Each row comes from the steps of one path. Every step used is in the known rows, and no mark comes twice. Write the path behind each row, first mark first.
Known rows:
E-Z: 4, -19, -16, 3, 11, 1, 6, 19, 9, -14, -14, 14, -7, 12, -18, -10, -12, -40, -10, -10, 17, -10, 15, -12, -9, -13, 21, 14, -3, -1, -4, -12, -37, 3
K-L-W: 5, 14, -6, -1, -11, 3, -6, -11, 8, -19, 26, -15, 20, 1, 6, -10, -3, 14, 23, 5, 4, 3, -19, 5, 4, -23, 31, 1, -5, -7, -2, 1, -1, 0
Z-E-W-A-Y: -4, -1, 6, 5, -1, -1, 9, 17, -8, 8, -3, 5, -4, 2, -2, 1, 2, -8, 19, -3, 5, 2, -5, -9, 11, 0, -6, -28, 2, 12, 0, 3, -8, 6
A-Y-K-L: -3, 14, -3, 0, -40, 18, -8, -3, 3, 10, -25, -6, -19, 0, -6, 0, 13, 24, 1, -5, 4, -10, -2, -7, 15, 3, 1, -5, 6, 27, 5, -6, -37, -6
Y-K: 1, 16, 14, -7, -31, -2, 5, -7, 6, 1, -8, -8, -28, 4, -10, -25, 9, 5, -4, -8, -3, -11, 20, 0, -6, -7, -13, 1, 7, -10, 3, -4, -32, -3
E-Y-K-L-W-A: -1, 5, 4, -5, 13, -5, -14, -11, 16, 25, -7, -13, -32, -8, -4, 7, 19, 3, 29, 17, 3, -12, -3, -2, 0, 8, 8, -7, -5, 7, -1, -2, 11, -2
Y-K-L-W: 1, 29, 14, -7, -30, -1, 2, -13, 4, 6, 10, -21, -16, 1, -2, -24, 11, 23, 19, 2, -3, -5, 1, 8, -4, -10, 5, -1, 2, 7, 6, 1, -36, -6
E-Y: 0, -25, -12, 1, 30, -5, -18, -9, 19, -10, -12, 6, -21, -2, -6, 12, 2, -23, 11, 5, 5, -12, -1, -12, 2, -5, 10, -5, -3, -19, -9, -13, 33, 3
K-L-E: 5, -18, -3, -7, 7, 0, -9, -12, -4, -10, 35, 5, 35, 2, 2, -10, -17, -19, 3, 4, -3, 6, -19, 5, -12, -2, 13, 7, 0, -4, 2, -1, 6, -6
Z-E: -1, -21, 10, 5, -5, -1, 4, -3, -8, -16, 16, 17, 10, 5, -11, -17, -10, -22, 21, -12, -4, 5, -3, -2, -9, -10, -2, -10, 4, -28, -3, 4, 0, 4
L-A-Z-E: -4, -27, -4, 16, 6, 9, 9, -3, -16, -32, 0, 4, 19, 8, 11, -1, -9, 2, -7, -21, 3, 19, 13, 7, 0, -10, -13, 13, 1, 3, -4, 13, 3, 2
Z-E-Y-K-L-A: -4, -31, 13, 5, 32, -5, -5, -12, -11, 10, 14, 6, -12, -3, -3, -1, 3, -17, 38, 1, -4, 2, -7, 5, -11, 8, -13, -17, -1, 0, 2, 6, 6, -3
K-L-W-A-E: 5, 25, -5, -6, -16, 3, -3, 1, 7, 5, 18, -13, 25, -6, 7, 3, 2, 20, 10, 13, -1, 4, -20, 7, 1, -5, 32, 2, -7, -8, 1, 5, 14, 2
Z-E-A-L: 2, 6, -1, 8, 24, -6, -6, -8, -4, -9, 23, 23, 11, -7, -11, -7, -11, -12, 24, 5, -4, -5, -13, 2, 0, -2, -15, 7, 1, -32, -2, -4, 6, 0
Y-K-L: 4, 10, 14, -10, -15, -1, 2, -17, 9, 6, 11, -16, -16, 1, -3, -19, 4, 14, 0, 2, -3, -11, 6, 9, -6, 0, -8, -1, 0, 10, 4, -1, -34, -8
A-Y-K: -5, 18, -3, 2, -52, 17, -5, 4, 1, 6, -38, -1, -27, 1, -11, -5, 17, 17, -3, -11, 4, -10, 7, -14, 15, -2, -2, -3, 10, 13, 5, -8, -37, -4
Y-K-L-A: 2, 6, 10, -6, -4, 1, 3, -15, -1, -1, 11, -18, -7, 1, 9, -13, 5, 14, -4, -2, 1, -4, 12, 15, -6, 1, -16, 3, -1, 10, 8, 3, -23, -9
W-A: 6, 14, -4, -11, -31, 6, 4, 8, 22, 1, -7, 0, 16, -3, -6, 2, 4, -3, -15, 2, 12, -5, 14, -7, 4, 3, 7, 10, -5, -28, -6, 4, 34, 9
W-A-E-Y-K-L: 3, 12, 1, -15, 0, -4, -3, 12, 12, 44, -12, 1, -1, -14, -2, 25, 11, 6, -24, 19, -8, -9, 0, 1, -4, 33, 6, 0, -8, -9, 3, 2, 31, 4
L-E: -2, -13, 1, -4, -17, -4, -5, 3, -16, -15, 9, 23, 23, 7, -8, -20, -11, -39, -1, -12, -7, 9, -1, -9, -18, -9, 6, 13, 13, -32, 4, -5, 9, -1
Z-E-W-A: -1, -3, 10, 3, 7, -7, 12, 14, -6, 2, 9, 5, -1, 3, -2, -5, -4, -15, 15, -2, 4, 3, -2, -6, 4, -3, -8, -26, 0, 0, -1, 5, -2, 7
E-W-A: 3, 20, -6, -4, 5, -7, 10, 20, 15, -3, -11, -13, -12, 3, 8, 6, 4, 0, -15, 5, 15, -8, 11, -11, 20, -8, -2, -18, -3, 9, -3, -7, 4, 7
K-L-A-Z-E-Y: 2, -33, -7, 8, 37, 7, -6, -19, -2, -14, 24, -8, 22, 1, 15, 11, -13, 5, 6, 2, 4, 10, -12, 14, 0, 2, 0, 4, -10, 24, -5, 9, 8, -4
A-L: 6, 24, -5, 1, 8, -1, 12, -17, 19, -52, -5, 1, 11, 5, 0, 7, -20, 12, -28, 5, 3, -11, 0, 7, 7, -12, -9, 22, 0, -21, -6, -17, 43, 3

Write each row's path:
-1, -24, 10, 11, -21, 8, 9, -7, 0, -9, 5, 9, 1, 9, -18, -15, -13, 1, 6, -15, -10, 13, -3, -5, -2, -9, 2, 3, 3, 16, -15, 12, -29, 4 : A-Z-E
-1, -8, 1, -9, 28, -14, -9, 5, -1, 33, -12, 8, -21, -9, -3, 20, 4, 1, -25, 12, -26, -10, -10, 3, -14, 23, 4, -9, -1, -12, 7, -10, 7, -3 : A-E-Y-K-L
-1, -17, -1, -2, 37, -6, -15, -17, 9, 9, -4, -11, -30, -5, 4, 10, 10, -5, 15, 10, 2, -11, 2, 4, -3, 9, -6, -6, -5, 8, 1, -6, 11, -6 : E-Y-K-L-A
-3, -12, 9, 7, 16, -10, 10, 8, -10, -12, 11, 7, -7, 7, -2, -12, -9, -18, 18, -8, -1, 3, -4, -6, 2, -13, -9, -29, 3, -2, -1, -1, -14, 4 : Z-E-W
1, 0, 13, -2, -26, 7, 7, 2, 12, 30, -8, -1, -8, -4, -16, 4, 7, 6, 6, 4, 0, 3, 7, -6, 1, 18, 0, 5, -4, 19, -11, 15, 5, 7 : W-A-Z-E-Y-K
-7, 3, -12, 10, -15, 15, 0, 5, -15, -19, -30, -2, 0, 3, 15, 8, 11, 13, -14, -18, 14, 3, 19, 1, 11, -5, -16, 8, 6, 2, 10, 0, -3, -4 : L-A-Y-K
-5, -23, -4, 17, 16, 5, 12, 2, -18, -28, -2, 0, 10, 9, 15, 1, -8, 3, -9, -19, 5, 18, 12, 6, 5, -12, -16, 3, 1, 16, -3, 11, -6, 1 : L-A-Z-E-W
3, 11, -5, 1, 16, -5, 13, -1, -4, -33, -4, 18, 17, 9, -7, 2, -25, -22, -21, 4, 2, -3, -4, 3, -9, -3, -3, 33, 5, -7, 1, -20, 23, -1 : A-L-E-Z
-3, 4, 1, -6, 18, -14, -9, 7, -4, 34, -13, 5, -22, -9, -1, 16, 9, 8, -11, 11, -26, -6, -13, 3, -12, 15, 13, -9, 1, -12, 7, -8, 3, -2 : A-E-Y-K-L-W
-2, -20, -11, 13, 2, 10, 6, -4, -7, -37, -8, -1, 16, 9, 14, 3, -8, 7, -22, -19, 8, 14, 18, 5, 4, -13, -9, 20, 0, 3, -5, 8, 6, 2 : L-A-Z
1, 6, 16, -11, -16, -3, 1, -13, -5, 13, 17, -7, -7, 2, -4, -24, 1, 0, 5, 1, -8, -3, 2, 8, -15, 5, -8, 3, 5, 9, 9, 0, -33, -10 : Y-K-L-E
5, 9, -1, -4, -40, 12, 7, 5, 21, 8, -11, -4, 10, 0, -11, 2, 1, 10, -19, -1, 7, 3, 12, -8, 8, 6, 9, 16, -5, 6, -14, 11, 12, 10 : W-A-Z
-4, -27, 15, 10, -5, 3, 2, -11, 1, 11, -2, 7, -22, 5, -19, -9, -4, 0, 18, -8, -13, 7, -3, -6, -4, 1, -3, -3, 3, 29, -14, 10, -29, 1 : A-Z-E-Y-K
-3, -28, 16, 2, 24, -7, -6, -13, -5, 15, 15, 8, -18, -3, -10, -6, 1, -19, 41, 4, -7, -3, -10, 1, -12, 8, -7, -19, 0, -1, -1, 3, -1, -2 : Z-E-Y-K-L
0, 29, -5, -3, -7, 1, 7, 19, 9, 18, -20, -20, -22, -1, 10, 13, 13, 18, -11, 8, 16, -10, 4, -10, 27, 3, -4, -23, -2, 40, 3, -6, -19, 1 : E-W-A-Y-K-L
-2, 32, -5, -2, -14, 0, 9, 23, 8, 15, -29, -15, -27, 1, 7, 10, 15, 15, -14, 4, 15, -10, 11, -15, 27, 0, -6, -22, 1, 32, 2, -7, -17, 4 : E-W-A-Y-K
-2, 1, -1, 7, 3, 4, -16, -2, -12, 22, 14, 18, -1, -11, -13, -10, 5, -5, 40, 2, -2, -4, -16, -4, 4, 6, -9, -6, 3, -6, 4, 2, -34, -6 : Z-E-A-Y-K-L
-2, -11, 3, -3, 18, -8, -13, -12, 15, 10, -18, -3, -44, -3, -9, 3, 13, -13, 14, 6, -1, -16, 8, -8, -3, 3, -4, -8, 1, -5, -3, -11, 6, -2 : E-Y-K
-3, 5, 0, -6, -4, -10, 3, 19, -15, 4, 4, 11, 11, 5, 3, -8, -3, -30, -5, -2, 2, 8, 1, -12, -4, -1, -1, -3, 9, -3, 5, -6, 6, 2 : L-E-W-A
-3, -36, 6, 6, 24, -6, -8, -7, -2, -1, 9, 17, -8, -1, -12, -1, -4, -30, 35, -1, -4, 0, -10, -6, -8, -1, 0, -17, 0, -22, -5, 0, 18, 3 : Z-E-Y
2, -24, -6, 8, 32, 5, 3, -11, -7, -19, 27, -13, 23, 4, 20, 7, -15, 11, -3, -1, 6, 12, -9, 14, 5, -4, -4, -2, -8, 34, -2, 9, -8, -4 : K-L-A-Z-E-W
6, -18, -13, 1, 26, 7, -4, -14, 2, -32, 25, -11, 34, 1, 21, 6, -13, 3, -9, 1, 10, 3, -2, 16, 1, -7, 1, 8, -9, -2, 2, 2, 17, -4 : K-L-A
2, 18, 0, -1, 6, -5, 9, -12, -1, -41, 4, 14, 24, 6, -2, 1, -22, -8, -22, 3, -4, -1, -7, 6, -5, -6, -9, 29, 7, -21, 0, -17, 44, 0 : A-L-E
4, 16, -3, -13, -22, 0, 5, 22, 11, 22, -14, 8, 17, -8, -4, 16, 4, 2, -37, 6, -7, -3, 7, -3, -2, 19, 9, 8, -3, -33, 1, 3, 34, 9 : W-A-E
-5, -34, -5, 17, 20, 7, 2, -5, -15, -24, -3, 5, 10, 5, 11, 7, -7, -3, 0, -16, 4, 17, 9, 5, -1, -5, -12, 10, 0, 6, -5, 11, 12, 1 : L-A-Z-E-Y
-4, 47, 3, -4, -41, -5, 0, 18, 0, 25, -20, -6, -9, -7, -2, 1, 24, 19, 16, 6, -5, 4, -2, -5, 0, -5, 29, 2, 2, -24, 4, 2, 16, 8 : L-W-A-E-Y-K
3, -13, -13, -1, 43, -2, -1, 0, -8, -15, 18, -9, 27, -1, 26, 17, -11, 10, -27, 5, 0, 4, -9, 17, 1, 3, -1, -4, -8, 5, 8, 0, 10, -5 : K-L-A-E-W
2, 28, -2, -9, -49, 18, -1, 9, 14, 26, -24, -9, -1, -8, -5, 11, 18, 20, -6, 5, 12, -8, 7, -8, 16, 17, 4, 4, -2, 13, 2, 4, 2, 2 : W-A-Y-K-L
4, -16, -13, -2, 31, 2, -3, -5, -6, -15, 20, -4, 36, -2, 22, 16, -13, 7, -25, 3, -2, 4, -8, 18, -6, 4, 3, 5, -8, -6, 6, 2, 17, -5 : K-L-A-E
-3, -3, -8, 11, 2, 4, -17, 3, -11, 9, 8, 27, 5, -8, -15, -7, 1, -14, 35, -4, 0, -3, -13, -11, 6, -1, -5, -5, 5, -22, 0, 0, -20, -1 : Z-E-A-Y
-2, -30, 14, 9, 2, 3, 1, -16, 1, 12, 7, 3, -17, 3, -16, -7, -7, 4, 21, -2, -12, 7, -10, -2, -4, 5, -1, -4, 0, 38, -13, 11, -30, -1 : A-Z-E-Y-K-L
-1, 41, -1, 4, -61, 7, 5, 10, 8, -2, -12, -10, 7, 2, -6, -10, 14, 23, 23, -3, 5, 12, 1, -9, 10, -24, 33, 13, 1, -11, -9, 10, 7, 11 : L-W-A-Z
-6, 15, 4, -6, -19, -5, 2, 21, -20, 19, -11, 8, -4, 3, 1, -7, 6, -19, -2, -3, 1, 6, 2, -14, 0, 6, -5, -5, 13, 14, 10, -6, -11, -2 : L-E-W-A-Y-K
0, 6, -6, -4, 21, -17, 6, 26, -7, 7, -16, 7, -9, 1, 6, 13, -5, 2, -46, 0, -19, -5, -4, -4, 0, 1, 2, -18, 4, -11, 6, -13, -7, 3 : A-E-W
4, 34, -6, -3, 15, -8, 17, 12, 17, -13, -13, -15, -10, 3, 12, 15, -3, 11, -25, 12, 15, -11, 8, -4, 23, -5, -9, -10, -4, 14, -4, -12, 21, 7 : E-W-A-L
5, -22, -11, 5, 21, 10, -2, -17, 2, -25, 23, -12, 30, 4, 17, 6, -15, 12, -12, -2, 6, 9, -5, 14, 3, -6, 2, 11, -9, 19, -4, 8, 1, -4 : K-L-A-Z
1, 36, 15, -11, -31, -3, 4, -2, 1, 28, 4, -19, -13, -5, -1, -14, 15, 28, 5, 8, -10, -4, 0, 10, -6, 4, 5, -1, 0, 7, 9, 4, -26, -4 : Y-K-L-W-A-E
-1, 0, -12, -2, 4, -8, -23, 5, -16, 3, 18, 32, 21, -5, -11, -18, -5, -38, 12, -1, -5, 3, -6, -11, -12, -2, 1, 21, 11, -41, 5, -8, -2, -4 : L-E-A
2, 13, 1, -14, -7, -5, -1, 18, 12, 41, -22, 5, -7, -12, -6, 22, 13, 1, -26, 13, -8, -8, 7, -3, -4, 29, 4, 2, -5, -19, 3, 1, 33, 5 : W-A-E-Y-K
-6, -27, 2, 15, 13, 5, 5, -5, -16, -14, -5, 1, -2, 5, 9, 2, 0, 2, 2, -15, 1, 15, 14, 8, -2, -2, -19, 8, 1, 13, -2, 12, -2, -1 : L-A-Z-E-Y-K
-2, -20, 2, 1, 33, -3, -12, -20, 9, 14, -6, -11, -32, -4, 2, 10, 8, 1, 13, 9, 0, -8, 1, 3, -2, 11, -6, -3, -5, 23, -4, -2, 0, -6 : E-Y-K-L-A-Z
-2, 48, -3, -3, -48, -1, 3, 21, 1, 9, -14, -2, 11, -4, -2, -2, 16, 17, 8, 1, -3, 8, -2, -6, 3, -14, 34, 7, 3, -35, 2, 3, 22, 11 : L-W-A-E
1, 3, 11, -3, -8, 4, 5, -16, -1, 2, 8, -18, -10, 3, 5, -14, 3, 22, -6, -3, -2, -1, 11, 14, -5, 2, -15, 6, -1, 25, 4, 6, -35, -9 : Y-K-L-A-Z
-3, -11, -14, 4, 19, -2, 3, 14, -18, -22, -11, 10, 22, 1, 19, 14, -5, -1, -41, -13, -5, 8, 12, 11, -7, 0, -8, 12, 1, -36, 10, -1, 27, 1 : L-A-E
4, -6, -3, -9, 16, -4, -3, -1, -4, 3, 30, -3, 27, 1, 9, -1, -12, -12, 0, 10, 3, 5, -16, 3, -3, 4, 8, -4, -2, 16, 4, -1, 4, -4 : K-L-E-W-A
